Each row was made from one walk, in order. Every step used is in the known rows, and no mark comes twice. Write each row's walk.
Known rows:
defu-kadulo-ruga-pelozom: [-12.3  33.9  -1.5   2.6 -13.9   1.5   3.8  12.4  -2.6  -3.2  28.8   4.8
  15.8 -10.1  -1.0   5.6  -2.6  16.8  11.0  41.0  -0.2   9.4  11.3   3.2
  18.8]
kadulo-ruga-pizip-pelozom-defu-mive: [ 16.4   0.6 -14.1 -16.5  14.3  -7.7 -11.1   1.2  -2.3  -5.8  -9.8 -25.9
  -1.5  -2.7 -23.7  17.1  -8.2 -26.0  36.2  33.5 -12.8  -1.2  32.5   7.1
   3.6]
ruga-pizip-defu: [  2.1 -13.6 -15.1 -10.1   1.9   6.5   8.9  -2.0   5.2   1.3 -19.0   0.8
  -9.1  21.7  -5.5   3.6   4.0   6.2  -6.5   3.2  -8.3  -4.0  -7.8  -2.8
  -9.3]
pelozom-pizip-kadulo-ruga: [-11.6  -0.2   7.4   4.3  -5.5  -6.3  10.2 -31.2  -2.3   2.7   5.9  25.6
   5.7  -1.7  -2.2   3.2   4.1  -7.6  -3.6  21.2   0.2 -19.2  -4.0   7.2
  -2.3]
ruga-defu-kadulo: [ -3.0  -2.3   0.8   3.9   6.7   4.3   6.3  15.9   0.1   2.6   1.4 -15.1
  -2.5  -6.7  19.6  -4.4  12.3   7.1 -13.6   5.0 -10.9  -5.7  -9.0  -4.6
  -4.9]
mive-pizip-pelozom: [ -8.3  -5.7  -2.7 -19.9   2.1   6.9  -5.4  14.1   4.3   0.4  -1.1  -2.2
   3.4   8.1  -3.6  15.6  -6.4   9.3 -12.3  -3.8 -14.7 -17.1  -3.2   8.7
  -6.1]
pelozom-defu-ruga-pizip-kadulo-mive: [ 12.7 -19.0   3.1  17.9   3.7   0.3   0.7 -25.5   4.8   1.7 -11.0  -5.7
   0.0  -0.7 -11.7 -27.4   7.7 -30.9  17.2 -16.8  24.3   8.8   5.0   0.8
  -2.0]
ruga-pizip-kadulo: [ -5.7 -11.7  -4.9  -4.1  -3.5  13.2  10.4 -18.2  -0.7   4.5  -4.2  13.7
  -8.6  10.9  -2.5   6.7   7.4 -10.6 -10.0   7.9 -14.0 -19.3 -15.7   6.8
  -5.8]
kadulo-ruga: [-10.8  25.4   3.2 -37.8  -4.5  -1.0   6.9  22.3  -3.2   5.4   1.3   1.1
   9.5   0.4  -6.1   3.8   5.8   8.1   9.7  42.2   6.9   1.3  13.6  -0.8
  10.0]
fatu-ruga-pizip: [  3.5   2.3  -9.3 -23.6  -4.6  10.4  15.4  13.2   1.2  -1.9  12.3  28.1
  -2.4  15.4 -15.4  24.8   4.2   0.9  -3.0  46.0  -3.9   7.5  -9.3  -0.5
   1.5]
pizip-kadulo-ruga-pelozom-defu: [ -5.1  23.5   2.9   1.1  -7.1  -4.6   2.3 -22.4 -10.5  -1.2   8.9 -17.3
  11.1  -2.0  -5.3  14.1  -6.5  -7.9   2.6   8.0  27.0   5.3   7.9  15.6
   9.5]
ruga-pelozom: [-10.1  19.3  -2.3 -17.5 -10.5   9.5   7.7  19.5  -5.7  -0.8  19.9 -16.4
   4.5   7.2   4.3  32.7  -9.3  13.2  -8.8  -2.0   6.5  11.5   4.9  -0.1
   4.2]
pizip-defu-kadulo: [ -3.9   1.1  -0.5  -1.9   4.5   3.6   0.8  -1.4   4.7   0.0 -13.0  -1.6
  -4.9   4.4  18.8 -24.8   4.2  10.1 -11.3 -15.0 -13.2  13.0 -21.3  -2.8
  -1.4]
kadulo-mive-pizip-defu: [  0.7 -24.4   5.7   1.1  12.8  -1.4  -0.4  10.8   9.8   6.5 -28.9 -14.3
   0.6  11.0   4.8 -37.1  11.4  21.2  -4.0 -54.5  14.3  -5.8  -2.1  -2.7
  -8.1]
mive-pizip-defu-ruga: [ -8.5  -1.1  -4.6   5.7  -4.2  -2.7  -5.1  -8.0  16.1   4.0   3.0  16.9
  10.3  13.6 -13.9 -34.1  -4.0   4.8   2.3  -5.4  15.8   3.9 -11.2   0.2
  -4.2]
kadulo-mive-pizip-pelozom: [ -0.3 -18.5   5.2  -4.5  11.7   3.8  -5.6  26.4   5.2   2.3 -17.6 -18.9
   4.7   3.4   1.5  -1.9   1.3  13.7  -3.2 -29.9  -0.1 -16.9  11.1   2.9
  -4.7]
fatu-pelozom-pizip-defu-ruga: [ -2.8   5.4 -14.8   8.7  -0.5 -10.9  -2.3 -20.4   8.8  -4.7   7.7  13.6
   6.3  19.6 -15.3  13.2 -24.5  -6.3  -4.5   6.1  23.6  16.9   7.2 -12.0
  -2.6]
defu-mive-ruga-pelozom-pizip-kadulo: [ -5.7  -2.2   8.5  54.1  -6.6  -4.4 -10.9 -29.8  -2.3  -0.5  40.0  17.7
   8.3  -2.9  -3.0   6.9 -23.7 -19.8  15.4 -10.7   7.9  -3.2  -5.3   7.3
  -4.0]
ruga-pizip-pelozom-defu-kadulo-mive: [ 21.8 -26.0  -2.5   5.4  15.5   4.8  -5.1   6.8   2.4  -8.5 -22.3 -25.6
  -8.9  -7.5   6.4  -1.4   6.4  -9.3   6.4 -18.1 -17.7   7.3  10.7   0.3
  -2.0]
mive-pelozom-defu: [  1.6  18.4   5.9 -43.9  -6.9   4.2  -5.4   3.9 -15.0  -0.9  -8.8 -21.3
 -12.6  -5.6  11.4  21.9  -2.3  -0.6 -19.3 -22.0  -1.6  15.9  -6.0  -3.5
   1.2]
pelozom-pizip: [ -3.6  -9.0   5.8 -26.5  -3.1   2.4  11.1  -1.3  -0.6  -0.9  11.0  13.0
  -5.5   2.9   8.8  19.6   1.7   1.7 -15.1  -8.4 -12.1   3.6  -5.2  -5.6
 -10.1]
pelozom-pizip-defu: [ -0.2 -17.7  -1.2  -5.5   2.9  -3.8   8.4 -16.5   4.0  -1.6  -9.8   3.4
  -6.9  14.3   9.8   6.5  -2.2   6.3 -18.4 -25.8  -3.7   3.0 -12.5  -4.7
 -15.8]
ruga-pizip-defu-mive-kadulo: [ 12.0 -21.0 -15.2  10.5   5.6  -0.4  -2.0  -0.7   8.2   0.6  -6.9  13.3
 -18.7   2.4   0.1 -23.8   3.6  -1.3   3.2 -26.6 -24.3  -5.8 -12.6  -0.6
  -5.9]
defu-ruga: [ -9.3  20.0   2.5 -21.3  -8.5   3.7   2.4  14.5   4.1   3.5  15.2   6.1
   8.7   3.7  -6.6  -3.9  -4.4  -7.0   7.0  21.6  12.9  19.8   1.6  -7.0
   5.0]
defu-ruga-pizip: [ -2.6   4.8 -10.8 -11.8 -12.1   8.3   6.3   5.3   8.2   1.2  18.0  21.6
   3.1   7.6 -20.8   2.9  -0.3 -11.1  14.8  41.5   0.3   7.1   3.7  -6.8
   1.8]

Write each row's walk:
[ -3.5   9.9  -9.5 -28.3  -7.8   3.3  11.0  13.9   0.5   3.2   3.7  16.3
   4.7   5.1 -21.1  10.9   9.8   4.4  18.0  61.8  -5.4 -11.5  16.4  -1.2
   7.3] -> kadulo-ruga-pizip
[ 10.7 -21.2   0.2  28.1   5.3  -0.3  -3.7  17.5   8.4   5.7 -24.1   5.0
   3.5  15.8  -9.8 -24.5   4.0   7.5  23.5   2.5  22.5  -1.8   5.5  -8.5
  -5.6] -> kadulo-mive-ruga-pizip-defu
[ -0.7  33.7   7.0 -23.2  -9.9  -3.7  -9.5  -2.1 -11.8  -3.1   0.0  -0.2
  -1.4 -22.7   5.8  -5.6   4.6   2.5   1.2  20.9  -9.1  13.8   0.5  -0.2
  16.4] -> mive-pelozom-defu-kadulo-ruga
[ -8.2  15.1  -0.4  17.5 -16.3  -4.3   8.0 -10.6  -0.1  -8.3  40.3  23.6
  12.7 -12.9   0.0  15.5  -4.2  12.9   4.8  31.0  -7.9   4.2  10.0   1.5
   9.4] -> defu-kadulo-ruga-pelozom-pizip
[ -2.0   8.9  -2.8   3.2   6.1  -0.8  -8.6  14.7 -12.5   5.5  -7.2 -42.1
 -11.1  -7.0   9.8  16.1  -3.1  -1.3  -4.2 -13.6  -7.3 -16.5   4.8  -8.4
  -4.2] -> ruga-defu-mive-pelozom
[  1.0  -8.1   0.7  52.8   4.3  -8.4  -2.2 -40.2 -11.4  -1.1   7.3   1.4
  -9.6  -4.2   4.9  22.9  -8.2 -18.3 -18.2  -6.9  -1.7 -26.1 -19.8   2.9
 -12.0] -> fatu-ruga-defu-mive-pelozom-pizip-kadulo
[  5.6   5.0   9.7 -35.5   4.4   4.1  -0.2   4.9  -2.3  -3.7   3.0  -7.4
  -7.8 -11.8  19.5 -13.4   8.5  -6.5  -8.2 -18.9 -13.3  30.2 -12.0  -0.6
   2.7] -> pelozom-defu-kadulo
[ -9.0   3.5  13.9  11.5  -2.8   6.6  -2.9  -5.4 -12.9   8.1 -26.3 -19.9
  -7.5  -4.4  17.4  -5.0   4.3   4.1 -17.0 -40.0   6.1 -16.6  -9.6  -2.0
   2.0] -> pizip-kadulo-mive-pelozom
[  2.2  10.0  15.2  18.8  -4.4  -3.0 -12.0 -23.5  -8.5   3.1 -16.9 -21.6
  -0.7 -11.0   4.7 -20.8  -2.5 -20.8  -0.1 -39.2  29.9  10.6  -2.5  -2.0
   5.0] -> pizip-kadulo-mive-pelozom-defu-ruga
[  8.1 -25.2  16.2  51.3   6.2  -9.1  -7.3  -4.2  11.0  -0.4  -6.9  21.0
   4.9  -3.7  14.7 -42.6   2.2   8.2  11.6 -25.4  10.0  11.1  -9.6 -10.0
  -6.9] -> pelozom-pizip-defu-kadulo-mive-ruga
[-10.3  24.3   4.8 -19.6  -5.0   0.4   3.2  15.2   0.5   1.8   9.6  14.7
   8.5 -11.9   2.8 -17.8  10.6   8.1  11.0  43.8 -11.1   6.3   2.4  -0.7
  14.9] -> defu-kadulo-ruga
[ -5.7 -12.3  -0.6   2.6   2.6   3.0  -3.3  -8.4  12.1   0.9  -4.1  18.3
  -1.7   3.0  10.1 -41.1   8.4  17.6 -13.5 -25.5 -18.0  -1.6 -26.4   3.8
  -4.6] -> mive-pizip-defu-kadulo
[ 14.9   9.0  10.2  12.0   3.3   0.4   3.1  13.4  -4.0 -10.7  15.8 -15.6
   6.3  -8.7  11.0   0.0  -0.2   4.1   1.2 -22.0  24.0  43.8   2.1  -0.1
  12.3] -> fatu-ruga-pelozom-defu-kadulo-mive
[  6.6   2.7   0.4 -37.5  10.2   2.3  -4.9  11.4  -6.1  -4.8 -16.5 -36.5
  -4.9   4.5   7.1  30.4  -9.8 -10.5 -11.1 -11.7  -2.9  14.0   4.5   4.7
  -4.8] -> pizip-pelozom-defu
[ -2.4 -16.0  12.0 -20.4   6.2   4.4   2.3  26.1   5.3   7.1  -7.2  -3.8
   2.3  -0.4   3.9 -24.0  15.1  16.8  -0.1 -38.7   6.2  -4.8   5.0  -3.4
  -2.3] -> kadulo-mive-pizip
[ 14.1  -7.5  -4.9  -4.2   1.4   2.9 -12.3  10.2   0.1  -4.5  -1.9   1.8
   1.4   6.9 -16.9  27.0 -13.5 -16.5  13.7  32.8   1.2   4.9   6.6   5.1
  -4.8] -> mive-ruga-pizip-pelozom-defu
[  5.1 -20.9   8.9  43.6   2.6  -3.4   0.9  -2.4  -5.5  -1.5  -7.6 -15.0
  -8.9 -19.6  26.8   1.3  11.9  14.5 -19.0 -34.2  -9.8 -20.4  -1.5 -14.5
  -9.4] -> ruga-defu-kadulo-mive-pelozom-pizip
[  2.7  -4.3   0.5  28.0  -6.7   9.0   5.0 -15.4  -8.9   1.6 -14.7  15.2
  -7.5   5.6  -5.4  10.4   6.2  -1.3 -10.3   5.5   6.3 -17.8 -15.0   1.8
   3.2] -> fatu-ruga-pizip-kadulo-mive-pelozom
[ -1.4   2.0  -7.9  35.3 -16.0 -13.6   8.3 -15.2   4.0  -6.3  18.7  27.4
   6.3  -1.5  -0.5   9.5  -7.7  24.7 -12.0  -1.7   9.3  -7.6   0.0   5.3
   0.8] -> mive-kadulo-ruga-pelozom-pizip-defu
[  0.4   4.1  -9.0 -14.6 -14.0   1.4  10.3  16.1   3.4   2.0  12.0  42.1
  -1.1  -7.6 -12.7  -2.6  14.4  12.0   4.0  44.8 -13.4 -17.1   3.5   2.5
   9.4] -> mive-kadulo-ruga-pizip
[ -2.8  -7.7  -3.5 -12.9  13.4   1.9 -15.0  12.4   4.5   0.6   2.4 -14.6
  -0.1   1.4  -5.6   1.3 -11.3  -5.7   6.7 -17.8 -23.4 -12.9   5.3   7.6
  -4.6] -> defu-mive-pizip-pelozom
[ -3.3  -0.6 -10.0  32.9  17.1 -19.3  -3.2 -29.3  -5.2   2.3   4.2 -11.6
   5.5  -1.0 -11.8  16.9 -11.3 -21.2   9.9  19.0  14.2 -31.3  23.8   0.9
  -1.8] -> fatu-pelozom-pizip-kadulo-ruga-defu-mive
[ 13.0  11.1  -0.5 -12.3  10.7 -13.6 -15.5  12.7  -3.1  -4.2  -2.9 -15.2
  -1.5 -19.6  -2.1  -3.4  -7.9 -14.6  16.0  -1.4  -8.2   4.6  16.6  10.3
   9.3] -> pizip-pelozom-defu-mive-kadulo-ruga
